Each row comes from the steps of one path. Every step used is in the known rows, and no mark comes twice. Write the path behind each row, first mark first.
Known rows
rorum > kofad: [-0.12, -0.22, -0.24, -0.11, -0.01,  0.13, -0.44,  0.16, -0.22,  0.04,
  0.03,  0.11, -0.22, -0.19,  0.00, -0.04, -0.02,  0.28,  0.10,  0.02,
 -0.03, -0.05,  0.08]
rorum > vizu > kofad: [-0.09, -0.22, -0.35,  0.03, -0.09, -0.10, -0.08,  0.24, -0.18,  0.17,
 -0.07,  0.08,  0.21,  0.12, -0.19, -0.25, -0.20, -0.37,  0.21, -0.18,
 -0.03,  0.06,  0.13]
vizu > vagu > poneg > rorum > kofad > doref: [ 0.53, -0.20,  0.02, -0.04,  0.39, -0.11, -0.52,  0.35, -0.17,  0.16,
  0.07,  0.03, -0.48, -0.27, -0.42, -0.01, -0.07,  0.37, -0.16,  0.16,
  0.03, -0.01,  0.48]
vagu > poneg: [ 0.40, -0.27,  0.09, -0.08, -0.01, -0.17, -0.20,  0.04,  0.39, -0.01,
 -0.14,  0.18, -0.23, -0.27, -0.18,  0.04,  0.22, -0.01, -0.10,  0.37,
 -0.05, -0.07, -0.02]
doref > kofad > poneg > rorum > vizu: [-0.23, -0.58, -0.23,  0.13,  0.08, -0.08,  0.08,  0.14, -0.29, -0.08,
  0.00, -0.23,  0.11,  0.00, -0.04, -0.06, -0.28, -0.25,  0.18, -0.08,
 -0.15, -0.11, -0.04]
vagu > poneg > kofad > doref: [ 0.56, -0.40,  0.28,  0.07,  0.34, -0.21, -0.22,  0.12,  0.12,  0.16,
 -0.01,  0.03, -0.11,  0.19, -0.60, -0.03,  0.12,  0.12, -0.21,  0.19,
  0.00, -0.04,  0.31]
doref > kofad: [ 0.11, -0.17,  0.10, -0.10, -0.21,  0.00, -0.18,  0.04, -0.12, -0.07,
 -0.07,  0.00,  0.14,  0.26, -0.12, -0.18, -0.07,  0.36,  0.18, -0.30,
 -0.13,  0.01, -0.16]
vizu > kofad: [-0.05,  0.15, -0.13, -0.02,  0.02, -0.16, -0.12,  0.19, -0.20,  0.09,
 -0.03,  0.19,  0.12,  0.16, -0.16, -0.21, -0.13, -0.15,  0.12, -0.17,
 -0.04,  0.04,  0.15]
dezed > kofad > poneg > rorum: [-0.14, -0.23,  0.06,  0.08,  0.44, -0.30,  0.13,  0.05, -0.25, -0.15,
  0.02, -0.15,  0.08, -0.07,  0.02,  0.15, -0.35,  0.06,  0.01,  0.04,
 -0.19, -0.22, -0.05]
kofad > vizu: [ 0.22,  0.03, -0.09, -0.05, -0.12,  0.25, -0.07, -0.33, -0.09,  0.14,
  0.23, -0.05, -0.02, -0.16, -0.09, -0.07,  0.02, -0.09, -0.06,  0.10,
  0.00, -0.12,  0.45]
rorum > vizu > vagu > poneg > kofad: [-0.04, -0.74,  0.14,  0.18, -0.13, -0.12, -0.21,  0.05,  0.38, -0.22,
 -0.20,  0.04, -0.08, -0.03, -0.62, -0.06,  0.15, -0.20,  0.05,  0.23,
 -0.08,  0.02,  0.09]
dezed > vizu > kofad > poneg > rorum: [-0.26,  0.12, -0.18,  0.12,  0.35, -0.25,  0.06,  0.16, -0.41, -0.28,
  0.09,  0.03,  0.08,  0.11,  0.00, -0.03, -0.22, -0.12,  0.11, -0.10,
 -0.19, -0.13,  0.10]
poneg > kofad: [-0.23, -0.43,  0.18,  0.16,  0.00, -0.09,  0.04, -0.08,  0.02, -0.23,
 -0.04,  0.00,  0.21,  0.36, -0.38, -0.04,  0.03, -0.12,  0.09, -0.04,
 -0.08, -0.04,  0.01]
poneg > rorum > kofad > vizu: [ 0.13, -0.17, -0.21, -0.11, -0.01,  0.23, -0.30, -0.20, -0.35, -0.02,
  0.29, -0.02, -0.14, -0.31, -0.12, -0.05, -0.09,  0.07,  0.06,  0.06,
 -0.06, -0.20,  0.59]
vagu > kofad > poneg > rorum: [-0.41, -0.02, -0.02,  0.15,  0.28, -0.25,  0.06,  0.11, -0.04, -0.18,
  0.03, -0.14, -0.01, -0.03, -0.09,  0.07, -0.31,  0.05, -0.07,  0.06,
 -0.18, -0.20,  0.20]
kofad > doref: [ 0.51,  0.04,  0.13,  0.01,  0.34, -0.06, -0.13,  0.16, -0.09,  0.32,
  0.10, -0.05, -0.16,  0.08, -0.22, -0.01,  0.01,  0.20, -0.24,  0.04,
  0.08,  0.02,  0.31]
doref > kofad > vizu: [ 0.32, -0.07,  0.00, -0.11, -0.24,  0.26, -0.20, -0.31, -0.16,  0.10,
  0.18, -0.05,  0.06,  0.02, -0.16, -0.19, -0.02,  0.16,  0.06, -0.12,
 -0.09, -0.11,  0.35]
kofad > vizu > vagu > poneg: [ 0.43, -0.20,  0.03, -0.04, -0.14,  0.04, -0.41,  0.00,  0.46,  0.05,
 -0.10,  0.10, -0.48, -0.55, -0.36, -0.03,  0.20, -0.04, -0.16,  0.44,
  0.01,  0.02,  0.32]
vagu > kofad > vizu: [ 0.10, -0.03, -0.15,  0.01, -0.34,  0.24, -0.14, -0.30,  0.39,  0.26,
  0.15, -0.03,  0.06, -0.17, -0.25, -0.10, -0.03,  0.03, -0.22,  0.15,
 -0.02, -0.15,  0.68]
doref > kofad > poneg: [-0.32, -0.01, -0.04,  0.06,  0.17,  0.00, -0.15,  0.10, -0.24,  0.08,
  0.00, -0.09, -0.11,  0.26,  0.09, -0.12, -0.14,  0.31,  0.01, -0.01,
 -0.18, -0.13, -0.22]
vagu > poneg > rorum > kofad > doref: [ 0.55, -0.24,  0.02, -0.09,  0.44, -0.16, -0.44,  0.30, -0.25,  0.15,
  0.10,  0.04, -0.35, -0.17, -0.34,  0.01, -0.06,  0.36, -0.14,  0.15,
  0.00, -0.07,  0.41]
doref > kofad > poneg > rorum: [-0.26, -0.07,  0.08,  0.06,  0.35, -0.24,  0.03,  0.10, -0.43, -0.32,
  0.06, -0.14,  0.03,  0.11, -0.02, -0.01, -0.30,  0.14,  0.11, -0.10,
 -0.21, -0.17, -0.03]
poneg > rorum > vizu > vagu > kofad > doref: [ 0.28, -0.15, -0.02,  0.15,  0.07, -0.09, -0.25,  0.32,  0.40,  0.36,
 -0.04, -0.14, -0.19, -0.11, -0.54, -0.06, -0.17,  0.19, -0.32,  0.08,
  0.07,  0.07,  0.64]

Which path is each row?
[ 0.12,  0.04, -0.05,  0.03, -0.30,  0.30, -0.39, -0.05,  0.07,  0.05,
  0.03, -0.12, -0.31, -0.31, -0.31, -0.19, -0.03,  0.13, -0.01, -0.05,
  0.01,  0.12,  0.39]  doref > kofad > vizu > vagu
[ 0.33, -0.10, -0.05,  0.13,  0.02,  0.00, -0.32,  0.30,  0.46,  0.48,
 -0.05, -0.11, -0.21, -0.11, -0.50, -0.09, -0.10,  0.20, -0.35,  0.11,
  0.10,  0.10,  0.59]  rorum > vizu > vagu > kofad > doref
[-0.45, -0.04, -0.29,  0.05,  0.31,  0.11, -0.33,  0.18, -0.32,  0.13,
  0.06, -0.04, -0.35, -0.05,  0.16, -0.02, -0.12,  0.26, -0.05,  0.23,
 -0.12, -0.17, -0.06]  rorum > kofad > poneg
[-0.33, -0.25, -0.20,  0.20, -0.40,  0.00, -0.20,  0.20,  0.69,  0.12,
 -0.20, -0.11, -0.08, -0.30, -0.41, -0.07, -0.19, -0.01, -0.15,  0.06,
 -0.02,  0.07,  0.47]  poneg > rorum > vizu > vagu > kofad
[ 0.45, -0.24,  0.05, -0.07, -0.20,  0.05, -0.46,  0.00,  0.45,  0.01,
 -0.13,  0.10, -0.43, -0.47, -0.41, -0.10,  0.19,  0.09, -0.11,  0.34,
 -0.04,  0.01,  0.27]  doref > kofad > vizu > vagu > poneg
[ 0.19, -0.22,  0.15,  0.01,  0.15, -0.30, -0.12,  0.14,  0.09, -0.38,
 -0.10,  0.02, -0.22, -0.41, -0.31,  0.08, -0.08, -0.05,  0.00,  0.17,
 -0.09, -0.05,  0.21]  vizu > vagu > poneg > rorum
[ 0.05,  0.12, -0.10,  0.07, -0.18,  0.30, -0.31, -0.07,  0.13,  0.09,
  0.07, -0.13, -0.39, -0.42, -0.25, -0.10, -0.01, -0.03, -0.09,  0.11,
  0.06,  0.11,  0.47]  kofad > vizu > vagu
[-0.30, -0.24, -0.23,  0.21, -0.01,  0.07, -0.16,  0.25, -0.02, -0.05,
 -0.08, -0.25, -0.33, -0.37, -0.21, -0.05, -0.20, -0.23,  0.05,  0.04,
  0.00,  0.13,  0.16]  kofad > poneg > rorum > vizu > vagu
[ 0.39, -0.12, -0.01, -0.05,  0.43, -0.10, -0.38,  0.30, -0.38,  0.17,
  0.15, -0.01, -0.27, -0.07, -0.28,  0.00, -0.13,  0.35, -0.12,  0.00,
  0.02, -0.05,  0.43]  poneg > rorum > kofad > doref
[ 0.49,  0.15,  0.02, -0.01,  0.34, -0.20, -0.23,  0.30, -0.23,  0.39,
  0.07,  0.07, -0.06,  0.20, -0.34, -0.16, -0.09,  0.11, -0.14, -0.07,
  0.06,  0.07,  0.41]  vizu > kofad > doref
[-0.16, -0.67, -0.23,  0.13,  0.17, -0.13,  0.15,  0.11, -0.14,  0.02,
 -0.03, -0.24,  0.16, -0.14, -0.01,  0.05, -0.31, -0.30,  0.12,  0.02,
 -0.12, -0.14, -0.03]  dezed > kofad > poneg > rorum > vizu
[-0.06, -0.07, -0.02,  0.15, -0.19,  0.23, -0.29, -0.10,  0.13, -0.03,
  0.05, -0.12, -0.26, -0.27, -0.43, -0.13,  0.03, -0.09, -0.05,  0.08,
  0.04,  0.10,  0.48]  poneg > kofad > vizu > vagu
[ 0.25, -0.25, -0.18, -0.14, -0.01,  0.16, -0.35, -0.19, -0.22, -0.02,
  0.24,  0.05, -0.21, -0.40, -0.20, -0.04, -0.02,  0.06,  0.02,  0.19,
 -0.09, -0.22,  0.57]  vagu > poneg > rorum > kofad > vizu
[-0.40,  0.20, -0.22,  0.11,  0.34, -0.09, -0.11,  0.20, -0.33,  0.19,
  0.02,  0.03, -0.12,  0.17,  0.04, -0.13, -0.19, -0.03, -0.02,  0.10,
 -0.12, -0.10, -0.01]  vizu > kofad > poneg
[ 0.46, -0.13, -0.11,  0.03, -0.22,  0.03, -0.40,  0.13,  0.61, -0.08,
 -0.19,  0.25, -0.37, -0.43, -0.27, -0.01,  0.35,  0.01, -0.11,  0.32,
 -0.02,  0.11,  0.07]  dezed > vizu > vagu > poneg
[-0.08, -0.21, -0.09,  0.09,  0.34, -0.08, -0.03,  0.03,  0.01,  0.30,
 -0.06, -0.11, -0.01,  0.00,  0.15,  0.10, -0.20,  0.19, -0.16,  0.20,
 -0.15, -0.19, -0.23]  dezed > kofad > poneg
[-0.02,  0.03, -0.23,  0.02, -0.20,  0.37, -0.52,  0.00,  0.02,  0.10,
  0.08, -0.07, -0.49, -0.51, -0.25, -0.11, -0.01,  0.09, -0.04,  0.12,
  0.06,  0.09,  0.53]  rorum > kofad > vizu > vagu
[-0.46,  0.01, -0.03,  0.18,  0.24, -0.21, -0.02,  0.17,  0.03, -0.19,
 -0.01, -0.16, -0.11, -0.14, -0.15,  0.04, -0.32,  0.06, -0.10,  0.08,
 -0.14, -0.14,  0.24]  vizu > vagu > kofad > poneg > rorum
[ 0.24, -0.40,  0.08,  0.02, -0.12,  0.10, -0.13, -0.36,  0.12, -0.04,
  0.14,  0.03,  0.01, -0.05, -0.44, -0.08,  0.16, -0.16, -0.05,  0.25,
 -0.08, -0.19,  0.46]  vagu > poneg > kofad > vizu
[ 0.07, -0.27,  0.03,  0.06, -0.10,  0.18, -0.04, -0.38, -0.04, -0.03,
  0.21, -0.06,  0.12,  0.08, -0.35, -0.11,  0.06, -0.15, -0.01,  0.07,
 -0.06, -0.15,  0.46]  poneg > kofad > vizu
[ 0.42, -0.12, -0.09,  0.04,  0.35, -0.24, -0.13,  0.35, -0.31,  0.33,
  0.07, -0.02,  0.03,  0.13, -0.39, -0.16, -0.21, -0.11, -0.05, -0.11,
  0.03,  0.04,  0.45]  poneg > rorum > vizu > kofad > doref
[ 0.29, -0.25,  0.17, -0.03,  0.04, -0.21, -0.18,  0.05,  0.05, -0.36,
 -0.03,  0.00, -0.19, -0.38, -0.37, -0.01, -0.09,  0.02,  0.06,  0.09,
 -0.13, -0.08,  0.29]  doref > kofad > vizu > vagu > poneg > rorum
[ 0.49, -0.55,  0.17,  0.13,  0.24, -0.14, -0.29,  0.21,  0.17,  0.19,
 -0.05, -0.04, -0.22,  0.08, -0.66, -0.06,  0.09,  0.00, -0.19,  0.20,
  0.03,  0.04,  0.37]  rorum > vizu > vagu > poneg > kofad > doref
[ 0.35, -0.25,  0.25,  0.11,  0.33, -0.14, -0.11,  0.10, -0.08,  0.16,
  0.07, -0.04, -0.01,  0.32, -0.50, -0.05,  0.02,  0.14, -0.17,  0.00,
  0.03,  0.00,  0.33]  poneg > kofad > doref
[-0.03, -0.57,  0.23,  0.15, -0.07, -0.15, -0.22,  0.04,  0.37, -0.25,
 -0.19,  0.08, -0.12,  0.03, -0.62, -0.05,  0.17, -0.09,  0.01,  0.23,
 -0.08,  0.01,  0.09]  vizu > vagu > poneg > kofad
[ 0.40, -0.29, -0.05, -0.07, -0.13,  0.08, -0.57,  0.06,  0.41,  0.06,
 -0.10,  0.13, -0.56, -0.60, -0.37, -0.05,  0.20,  0.06, -0.14,  0.46,
 -0.01,  0.00,  0.35]  rorum > kofad > vizu > vagu > poneg
[ 0.59, -0.30,  0.15,  0.14,  0.19, -0.10, -0.31,  0.16,  0.25,  0.11,
 -0.02,  0.10, -0.17,  0.13, -0.62, -0.05,  0.23,  0.13, -0.21,  0.16,
  0.02,  0.06,  0.34]  dezed > vizu > vagu > poneg > kofad > doref
[-0.33,  0.08, -0.05,  0.11,  0.43, -0.33,  0.07,  0.18, -0.48, -0.23,
  0.08, -0.06,  0.02,  0.07, -0.05, -0.03, -0.35, -0.10,  0.09, -0.04,
 -0.16, -0.16,  0.12]  vizu > kofad > poneg > rorum
[-0.33,  0.00,  0.02,  0.12,  0.43, -0.24,  0.12,  0.10, -0.36, -0.30,
  0.09, -0.14, -0.05, -0.03,  0.02,  0.08, -0.26, -0.04,  0.02,  0.04,
 -0.15, -0.19,  0.03]  kofad > poneg > rorum
[-0.56,  0.12, -0.19,  0.23,  0.05,  0.06, -0.23,  0.17,  0.38,  0.24,
 -0.09, -0.13, -0.31, -0.09, -0.12, -0.05, -0.15,  0.19, -0.27,  0.29,
 -0.09, -0.06,  0.18]  vizu > vagu > kofad > poneg
[ 0.02, -0.62,  0.25,  0.10, -0.01, -0.22, -0.11, -0.06,  0.30, -0.24,
 -0.14,  0.12,  0.06,  0.17, -0.52, -0.02,  0.19, -0.10,  0.02,  0.22,
 -0.11, -0.09,  0.01]  vagu > poneg > kofad
[ 0.34,  0.06,  0.04,  0.12,  0.06, -0.03, -0.34,  0.27,  0.46,  0.45,
 -0.04, -0.08, -0.26, -0.07, -0.50, -0.07, -0.07,  0.33, -0.42,  0.12,
  0.09,  0.10,  0.59]  vizu > vagu > kofad > doref
[-0.01, -0.01, -0.18,  0.03, -0.12,  0.28, -0.46,  0.03, -0.07, -0.01,
  0.11, -0.09, -0.45, -0.53, -0.29, -0.10, -0.09,  0.06, -0.01,  0.06,
  0.04,  0.06,  0.55]  poneg > rorum > kofad > vizu > vagu
